Known rows, with every way that one mark hangs from another
[Z_27 [Z_174 [Z_456 Z_452]] Z_251]: [ -2.0 -20.7   6.7 -23.4 -38.1 -21.0  -2.4 -18.1 -42.9 -16.3  13.3 -26.1
 -10.8 -12.3  18.1  -1.0  26.3 -13.2 -37.2  27.9  -5.1  20.0  27.5  13.2
 -14.4]
[Z_27 [Z_174 Z_456]]: [ -2.0 -11.3   1.0 -16.3 -40.0 -11.9  -9.7 -14.4 -28.5 -15.7  -4.4 -13.4
  -4.6 -10.0   9.6  -5.0  11.8   1.1 -23.2  22.6  -0.4   8.6  26.2  19.0
  -8.4]
[Z_27 [Z_251 Z_780] Z_253]: [-22.7   4.7  -5.3 -11.0 -27.0 -11.4   5.8 -18.3 -32.0  -3.3   5.8 -10.3
  -4.6  -6.3  18.8   8.5  32.6  -2.4 -25.7  13.4  -6.4  -7.7  23.8  -0.6
   7.7]
[Z_174 [Z_27 Z_253] Z_456]: [  0.4   0.8  -3.8  -6.6 -26.9 -14.2   0.0  -7.0 -32.4   3.0  -5.6  -9.2
   1.2 -14.7   7.0   5.5  24.8  12.1 -21.4  24.5  -5.4  14.3  19.5   9.5
  -5.8]
[Z_625 [Z_174 Z_27 [Z_456 Z_452]]]: [ -4.0 -12.3  12.5  -8.3 -11.5  -6.5  11.7 -10.7 -30.2 -13.6  -3.0 -19.0
  13.4 -26.7   0.7   9.1  24.2   8.0  -5.3  19.0 -10.8  23.3  11.4  18.9
  -3.6]
[Z_253 [Z_27 Z_251]]: [ -5.6   0.0 -14.1  10.8 -14.9 -10.9   8.5  -9.3 -31.8   3.5  10.0  -8.9
  -5.5 -26.1   9.2  -0.4  22.9  -8.4 -14.1   1.4 -11.2  13.0   6.1   2.7
   3.1]
[Z_780 [Z_253 Z_27]]: [ -1.0  -3.8  -9.0  19.4 -11.2   9.2   0.3  -3.0 -21.9 -15.8  -1.5   5.8
  -9.5 -30.9   3.1  -5.2  24.9   2.5   9.5  -5.9 -13.0  16.7  -5.7   2.6
   3.9]
[Z_452 Z_456]: [ -5.1  -5.3  -3.1  -5.6 -21.0  15.3  -7.5  -6.5 -12.8  -8.2 -17.4 -11.0
 -12.9  -3.5   0.5   1.8   5.3   1.0  -0.4   7.5 -11.5   1.4  16.8  13.5
  10.5]
[Z_780 Z_251 [Z_253 [Z_27 Z_174]]]: [  0.9 -20.5 -12.1  10.0 -13.6  12.3   6.2 -11.3 -31.1 -28.9  29.0   6.3
 -10.6 -47.3   1.6  -4.4  30.2  -3.5 -13.6 -10.0  -6.6  22.7  -6.5  -0.9
   1.5]
[Z_780 Z_251 [Z_253 [Z_27 [Z_174 Z_456]]]]: [  6.2 -26.3  -7.3   5.0 -17.0   1.9   1.4 -16.8 -40.6 -32.5  23.3   9.0
  -8.9 -49.1   0.0 -10.0  33.6  -3.7 -18.2   0.2  -5.9  33.2   2.8   6.1
  -3.8]
[Z_174 Z_27]: [ -7.0   5.8  -9.1   9.7 -14.1  -2.0  11.2   0.5 -26.7  16.7  -5.3  -9.3
  -0.2 -13.5   0.1   9.4   9.9  12.1  -5.9   4.0  -6.3   3.2  -0.1  11.0
   3.8]
[Z_625 [Z_174 [Z_27 Z_251]]]: [-10.6   1.4  -8.5   4.0 -13.9  -6.1  15.3  -9.7 -24.1  -0.2   4.9 -20.1
  13.6 -35.2  14.3  15.3  25.5   9.6 -19.0   6.3 -12.7   3.8   5.8  12.3
   6.2]
[Z_625 [Z_174 Z_456]]: [ -4.2  -8.9   6.7  -3.7 -21.8  -7.3  -2.8 -17.6 -18.1 -22.6 -11.7 -11.4
  12.9 -26.1   5.0   0.1  13.6   5.9  -6.6  14.8 -13.2   7.8  27.6  19.5
  -1.4]
[Z_253 Z_27]: [ -6.7   1.2  -9.1  10.8 -12.6   0.2   6.5  -4.5 -21.6  -0.4   0.8  -4.2
  -4.6 -20.0  -0.3  -3.5  11.9  -1.5   2.2  -1.1  -9.1  10.2   1.8   5.7
   4.8]
[Z_27 Z_251 Z_253]: [ -8.0   2.1 -10.3  -5.8 -33.2  -9.9  -0.4 -10.1 -20.9  -5.8  10.9 -19.3
  -8.8 -11.3  25.3   5.7  25.0  -4.7 -31.9  12.2 -12.8  -5.7  24.8  -5.5
  -2.9]
[Z_253 Z_27 Z_780]: [ -9.6  -0.9  -2.8   5.6 -13.6   3.0   0.1 -23.0 -30.7   1.9   7.2   3.7
  -9.1 -31.6   1.9 -14.8  16.7 -13.0   3.8  -7.1  -3.9  16.7  -3.1   7.7
  10.9]
[Z_253 Z_780]: [ -9.3  -1.5   4.1   2.0 -22.3   2.0  -6.6 -22.9 -25.7   3.6  -1.4  -1.8
 -10.3 -17.7   6.0 -10.8   7.3  -9.0  -1.7  -3.6  -4.4   1.4   8.7  10.9
   8.2]
[Z_174 [Z_27 [Z_253 Z_780]] [Z_456 Z_452]]: [ -1.8 -10.1  13.9 -20.3 -24.0  -8.8   0.2 -19.7 -42.7  -1.4   6.8 -11.5
  -7.6 -18.5   6.7  -2.6  32.6  -4.6 -16.0  22.7  -2.4  28.9  12.3   8.1
  -6.3]
[Z_174 [Z_27 Z_251 Z_253]]: [ -7.4   7.1 -15.2  -1.8 -24.2 -10.3  10.0  -3.7 -30.4  10.8  11.3 -17.9
  -3.0 -17.7  20.6  13.5  30.6   6.3 -32.2  13.3  -8.7   2.3   9.7  -2.0
  -0.5]
[Z_452 [Z_456 Z_174]]: [ -6.3 -14.5   2.6 -11.8 -13.3  25.0  -7.3 -15.5 -23.0 -12.7  -6.1 -19.6
 -21.1 -10.6   7.5  -4.4   9.8   6.5  -3.8  11.5 -15.6  -6.6  24.4  12.8
  18.8]
[Z_174 [Z_27 Z_251 Z_253] [Z_456 Z_452]]: [  0.3  -9.3   4.3 -15.9 -24.7 -21.4   7.8  -9.6 -47.7   1.1  11.5 -23.2
  -5.9 -15.4  14.4   9.3  39.6  -1.3 -32.0  29.1 -10.1  26.3  19.8   2.6
 -12.6]
[Z_27 [Z_174 Z_456] [Z_251 Z_780]]: [-16.4  -8.3   1.1 -21.1 -35.5 -25.0  -0.5 -28.1 -50.6  -7.9   1.4 -10.2
  -2.1 -11.4  14.0   0.6  30.7  -4.6 -34.4  25.2   1.9   8.5  30.0  20.6
   0.0]
[Z_251 [Z_780 [Z_253 [Z_27 Z_174]]]]: [-19.6  -3.5  -4.6  -0.5 -16.3   6.5   5.3 -13.6 -33.6 -20.4  -0.6   8.5
  -5.2 -22.7   1.9  -2.3  34.8   4.8   4.4   1.1   0.3  11.0  -3.6  10.0
  13.5]

Rows
[-25.8   0.0  -7.9 -27.8 -43.0 -10.4   3.6 -19.9 -31.5 -16.9  15.9 -18.3
  -6.7  -8.2  26.6   7.9  36.8  -3.5 -41.0  20.1   0.8  -8.0  24.3   1.9
   4.9] : [Z_27 Z_174 [Z_251 Z_780] Z_253]
[ -3.8  -7.0  -1.8 -28.4 -50.3 -10.3 -12.0 -13.6 -20.5 -28.0   4.0 -18.3
  -6.5  -7.5  21.2  -3.8  22.1   2.0 -34.9  29.3  -0.4   4.3  33.0   7.4
 -10.9] : [Z_27 [Z_174 Z_456] Z_253]
[ -1.4 -17.6  -0.8 -16.1 -27.7 -18.2   4.0 -16.4 -44.7 -16.3  19.0 -20.0
  -8.7 -25.2  12.7  -5.2  33.9 -14.5 -28.1  21.8  -4.3  32.0  14.8   9.1
  -9.1] : [Z_253 [Z_27 [Z_174 [Z_456 Z_452]] Z_251]]
[ -6.9  -9.0  -7.3 -18.8 -17.0  15.7   1.1 -14.0 -34.4  -5.0   8.5 -26.6
 -19.3 -19.8  21.5   7.5  32.9   8.5 -27.6  20.2 -15.1  -1.1  22.0   5.0
  15.9] : [Z_452 [Z_456 [Z_174 [Z_27 Z_251 Z_253]]]]
[ -9.4 -13.6   1.8  -6.1  -8.9  12.6   8.6 -26.9 -44.3   0.0  34.6 -10.2
 -14.2 -39.0  13.9  -4.6  28.1   4.2 -23.6   3.5  -6.9  -0.1   9.8  -1.6
  16.3] : [Z_456 [Z_174 [Z_27 [Z_253 [Z_780 Z_251]]]]]
[-10.5   6.3  -9.7  -4.9 -25.9  -9.6   3.8 -18.4 -37.3  12.9  16.1 -12.1
  -7.0 -26.6  22.1   4.9  33.7  -3.5 -31.6   8.4  -4.7   7.5   5.2   0.6
   4.6] : [Z_174 [Z_27 Z_251 [Z_253 Z_780]]]
[-22.0   4.1  -4.8  -0.2  -8.5  -7.2  19.6 -16.6 -33.7   1.9   1.6 -12.8
  17.3 -31.6   7.6  17.3  32.0  12.1 -14.4   6.5  -8.5   2.7   5.0  14.8
  14.7] : [Z_625 [Z_174 [Z_27 [Z_251 Z_780]]]]
[ -1.8 -23.0  -0.5  -9.3 -22.0  -5.7  -1.3 -36.5 -49.0 -15.5  29.5   6.5
  -7.7 -48.4  -0.3 -19.9  25.2 -19.6 -24.1   2.5   4.2  35.3   6.7  12.4
   2.4] : [Z_253 [Z_27 [Z_174 Z_456]] [Z_780 Z_251]]
[-11.5   4.1 -11.1  -5.5 -22.3  -4.6  13.1  -8.7 -18.7  -9.6  11.5 -24.6
  11.7 -33.5  23.1  17.3  34.3  10.2 -28.9  11.6 -13.1   0.6  11.3   3.9
   3.5] : [Z_625 [Z_174 [Z_27 Z_251 Z_253]]]
[ -7.8  -3.7 -16.5  -4.9 -27.8  -9.7   5.3 -11.7 -30.9  -7.8  18.8 -17.2
  -6.7 -27.1  17.0  -1.3  27.7  -9.5 -28.3   8.5  -4.1  13.3   5.5   5.2
   0.4] : [Z_253 [Z_27 Z_174 Z_251]]
[ -2.7 -20.0  11.9 -23.1 -35.8  -8.6  -4.4 -13.8 -31.4 -20.1   2.2 -21.4
  -9.6  -5.0   6.9  -5.3  15.0  -4.9 -18.8  23.6  -2.2  17.1  23.7  16.5
 -11.8] : [Z_27 [Z_174 [Z_456 Z_452]]]
[  2.1 -12.5   6.1  -5.0 -15.7 -23.3  10.2 -11.3 -53.6  12.5   4.2 -18.3
  -3.6 -17.3   4.9   7.4  29.7  -2.3 -22.9  23.1  -9.3  30.2  13.8  13.5
  -9.9] : [Z_174 [Z_27 Z_251] [Z_456 Z_452]]
[ -8.1 -17.8   8.5  -6.8  -3.1   1.4  16.6 -13.8 -51.1   8.6  24.7 -30.7
 -16.6 -20.6  15.5   5.6  28.3   2.1 -18.4  13.9 -15.0   6.2   9.7   3.5
   6.4] : [Z_456 [Z_174 [Z_27 Z_251]] Z_452]
[ -8.5  -8.9   0.0  -4.9 -24.9   6.3  -1.6 -25.8 -26.5 -10.6  23.8  -1.0
 -11.5 -27.3  10.0  -8.7  19.0 -12.2 -21.6  -3.1  -5.5   3.5  14.7  -4.3
   5.3] : [Z_27 [Z_253 [Z_780 Z_251]]]
[ -3.0  -4.6  -3.0  -1.3 -16.9 -18.0   9.2 -16.3 -35.6  -5.0  -1.8 -16.3
  15.7 -37.4  11.5  10.5  30.2   8.6 -24.2  18.9 -12.0  17.0  17.5  19.2
  -0.7] : [Z_625 [Z_174 [Z_27 Z_251] Z_456]]
[ -5.1 -10.9  -3.7 -15.3 -32.7 -17.4  -7.3 -35.3 -49.9  -9.9  18.3  -4.8
  -9.3 -40.7  16.9 -17.0  34.5 -21.5 -31.6  13.9   2.3  31.1  11.6  14.1
   0.4] : [Z_253 [Z_27 [Z_174 Z_456] Z_251] Z_780]
[ -9.2  -3.5  -6.7  -6.1 -15.4   0.6   8.4 -13.8 -40.2   4.0  22.0 -26.1
 -12.3 -24.2  27.3   6.8  33.4  10.9 -33.4  16.4 -12.7  -6.8  19.0  -1.8
   8.6] : [Z_456 [Z_174 [Z_27 Z_251 Z_253]]]
[ -9.1  -1.4  -7.5   5.3 -16.1  -7.1   1.9 -27.2 -40.3   5.9  16.0  -1.1
 -10.4 -37.9  11.5 -11.9  27.2 -19.9 -13.7  -3.6  -6.1  19.1   1.2   4.7
   9.0] : [Z_253 [Z_27 Z_251] Z_780]
[ -8.0 -16.4  12.8  -6.5  -0.7  12.4  14.7  -9.5 -41.2   5.2  16.0 -26.5
 -15.4 -14.7   6.6   3.2  19.2   8.1  -3.9  11.4 -12.1   4.6   6.5   5.4
   7.7] : [Z_456 [Z_174 Z_27] Z_452]
[ -3.0 -18.0   4.4 -36.6 -48.5 -18.6  -5.1 -17.9 -35.7 -28.2  20.8 -31.7
 -13.3  -9.0  28.8   0.6  37.6 -13.3 -48.1  34.7  -5.5  15.5  34.4   1.4
 -17.1] : [Z_27 [Z_174 [Z_456 Z_452]] Z_251 Z_253]
[ -5.6  -1.6  -4.8 -11.4 -25.2 -16.1   6.1 -15.0 -29.0 -14.4   4.5 -20.0
  15.2 -35.9  20.3  11.6  38.8   8.8 -33.3  24.9 -12.4  13.6  23.2  10.5
  -3.1] : [Z_625 [Z_174 [Z_27 Z_251 Z_253] Z_456]]
[-12.8   2.8  -3.2 -11.7 -23.7 -26.4   7.4 -19.4 -52.6   9.4  -0.6  -7.1
   3.7 -16.0  11.3  10.4  41.8   7.2 -31.9  28.5  -2.5  15.4  21.9  10.5
   1.9] : [Z_174 [Z_27 [Z_251 Z_780] Z_253] Z_456]
[-13.3  -8.5   0.4  -5.5 -19.9  -3.2   0.4 -19.7 -42.8 -23.1  -5.8  10.3
  -3.2 -25.7  -1.2  -6.3  37.1   4.0  -0.1  11.0   0.1  22.7   6.0  16.0
   8.0] : [Z_251 [Z_780 [Z_253 [Z_27 [Z_174 Z_456]]]]]
[-11.6 -14.8  15.2 -20.8 -10.9  15.5   7.6 -21.4 -41.6  -3.9  26.2 -25.1
 -20.0 -21.1  17.1  -3.8  30.9   0.5 -12.4  12.6  -8.0   5.8   6.9  -0.6
   9.9] : [Z_456 [Z_174 [Z_27 [Z_253 Z_780]]] Z_452]
[-18.7  -6.0  -4.4  -8.6 -30.0  -5.0   1.5 -19.5 -39.4 -16.1   6.5  -5.6
  -8.6 -18.6  18.6   4.4  37.0  -1.0 -24.0   7.9  -1.7   1.4  11.7   9.6
   6.6] : [Z_27 Z_174 [Z_251 [Z_780 Z_253]]]
[-24.0   5.8  -6.1 -10.2 -17.3  -5.3  18.0 -15.3 -26.3  -7.7   7.7 -16.8
  15.7 -29.3  17.8  20.2  40.7  12.2 -22.0  12.9  -7.9  -1.0  10.2   6.4
  11.9] : [Z_625 [Z_174 [Z_27 [Z_251 Z_780] Z_253]]]
[ -9.9   6.7  -5.7  -5.2 -23.4   2.5   1.6 -13.2 -26.8   8.0   6.8  -6.7
  -5.4 -19.9  12.8   1.6  23.7   4.0 -15.1   5.5  -1.7   4.9   1.6   2.6
   6.0] : [Z_174 [Z_27 [Z_253 Z_780]]]
[ -1.8 -11.8  -3.4 -16.1 -42.4 -24.2  -6.5 -20.2 -39.4 -12.4   5.7 -19.1
  -6.4 -16.2  20.6  -2.2  23.0  -6.0 -41.6  25.0  -3.5  10.9  31.3  16.3
  -9.8] : [Z_27 [Z_174 Z_456] Z_251]
[  3.0 -12.6 -10.3  -0.9 -28.7 -10.6  -4.6 -13.3 -39.0 -25.5   9.8  -2.4
  -9.1 -38.9  16.6  -7.0  41.7  -4.4 -21.9  11.7  -7.7  28.3   9.0   8.2
  -6.1] : [Z_780 [Z_253 [Z_27 [Z_174 Z_456] Z_251]]]
[-20.1 -14.8  12.9 -10.3   1.9   1.8  21.7 -20.3 -60.5  11.3  20.1 -24.1
 -12.4 -16.5   9.6   7.8  34.1   3.5 -12.5  14.1 -10.1   4.6   8.2   7.3
  15.1] : [Z_456 [Z_174 [Z_27 [Z_251 Z_780]]] Z_452]
[-19.2   2.2  -9.0   6.5  -9.3 -11.7  14.7 -17.9 -43.9   6.6   5.4  -1.0
  -0.8 -22.0   3.0   1.6  29.1  -6.6  -7.8   2.5  -6.3  11.1   4.9   7.1
  13.0] : [Z_253 [Z_27 [Z_251 Z_780]]]
[-15.6   4.8  -8.7  11.3  -8.8  -8.2  14.1 -10.4 -47.6  13.6  -1.6   0.4
  -1.2 -23.5   5.9  14.2  38.5  10.1 -11.4   3.3  -6.7   9.0  -2.8   8.8
  11.5] : [Z_174 [Z_27 [Z_251 [Z_780 Z_253]]]]
[ -5.8 -11.0  -6.3  -9.1  -9.6  14.6   2.4 -14.8 -39.3   3.9   2.8 -23.4
 -17.5 -21.0  13.0   5.8  24.5   8.8 -19.7  15.3 -14.4   1.0  16.6  12.8
  18.3] : [Z_452 [Z_456 [Z_174 [Z_27 Z_251]]]]
[-10.7  -2.4 -13.0 -23.0 -47.5  -8.5  -3.4 -12.2 -19.1 -19.3  20.7 -27.9
 -11.3 -12.6  34.4   4.6  30.0  -5.5 -47.3  19.6  -4.1  -6.0  25.3  -2.6
  -6.5] : [Z_27 Z_174 Z_251 Z_253]
[-17.6  -9.0  -0.6 -14.3  -5.4  13.2   6.7 -21.9 -48.1   7.3  -1.3 -16.2
 -13.9 -17.5   7.4   7.4  30.4  10.2 -14.3  15.2 -10.1  -0.4  15.5  16.1
  26.6] : [Z_452 [Z_456 [Z_174 [Z_27 [Z_251 Z_780]]]]]
[  3.4 -19.8   3.9  -6.4 -23.2   1.7  -3.2  -9.3 -33.5 -34.1   7.2  -4.9
 -12.6 -29.1   5.7  -9.3  35.4  -4.4  -2.5  12.6  -6.4  33.5   2.8   8.2
  -8.1] : [Z_780 [Z_253 [Z_27 [Z_174 [Z_456 Z_452]]]]]
[-11.2 -14.1  -2.0 -22.2 -39.7   7.6  -4.8 -27.8 -24.8 -24.7  34.0  -9.7
 -13.1 -28.6  18.7  -7.7  22.6 -12.5 -36.1   4.0   2.9   2.9  15.1  -1.5
   1.4] : [Z_27 Z_174 [Z_253 [Z_780 Z_251]]]
[ -6.4  -8.1  -3.6 -18.9 -15.2  24.6  -1.2  -9.9 -25.6  -7.7   1.6 -22.9
 -17.6 -14.6  13.5   5.1  23.7  14.9 -13.9  19.1 -12.2  -3.2  18.3   6.7
  17.2] : [Z_452 [Z_456 [Z_174 [Z_27 Z_253]]]]
[-21.5  -1.8 -11.1  -9.3 -22.4 -10.2  11.4 -19.4 -41.1  -5.8  14.6  -8.6
  -3.4 -22.7  10.0   1.4  33.6  -7.0 -21.4   8.9   0.6  11.7   5.5   9.8
   9.9] : [Z_253 [Z_27 Z_174 [Z_251 Z_780]]]
[ -3.9 -17.7  16.8 -11.6 -18.4  -4.6   1.4 -16.9 -20.7 -27.4  -4.7 -19.0
   8.1 -20.5   2.6   0.0  16.7  -0.6  -2.2  18.0 -14.8  16.4  24.0  16.3
  -5.4] : [Z_625 [Z_174 [Z_456 Z_452]]]
[ -3.2  -4.9   1.3  -2.0 -15.1  -8.3   7.7 -11.6 -26.0  -7.4 -10.3 -11.7
  17.5 -31.8   2.6   7.4  20.5  14.9 -10.2  16.2  -9.9  14.6  14.5  22.5
   0.4] : [Z_625 [Z_174 Z_27 Z_456]]
[  0.5  -8.7   8.3 -15.5 -22.6 -11.1   5.1  -5.0 -36.2  -3.4   1.9 -18.1
  -4.0  -9.6   5.1   6.0  28.5   4.7 -16.8  28.1  -6.7  24.3  16.2   6.6
 -10.7] : [Z_174 [Z_27 Z_253] [Z_456 Z_452]]
[-16.1  -0.9  -2.7   8.7 -14.8  -7.9   4.0 -17.5 -40.8  -2.9  -3.1   2.3
  -6.8 -18.3   9.8   5.1  34.0   0.0  -8.9   1.5  -9.9   2.1  10.2   7.6
  10.1] : [Z_27 [Z_251 [Z_780 Z_253]]]
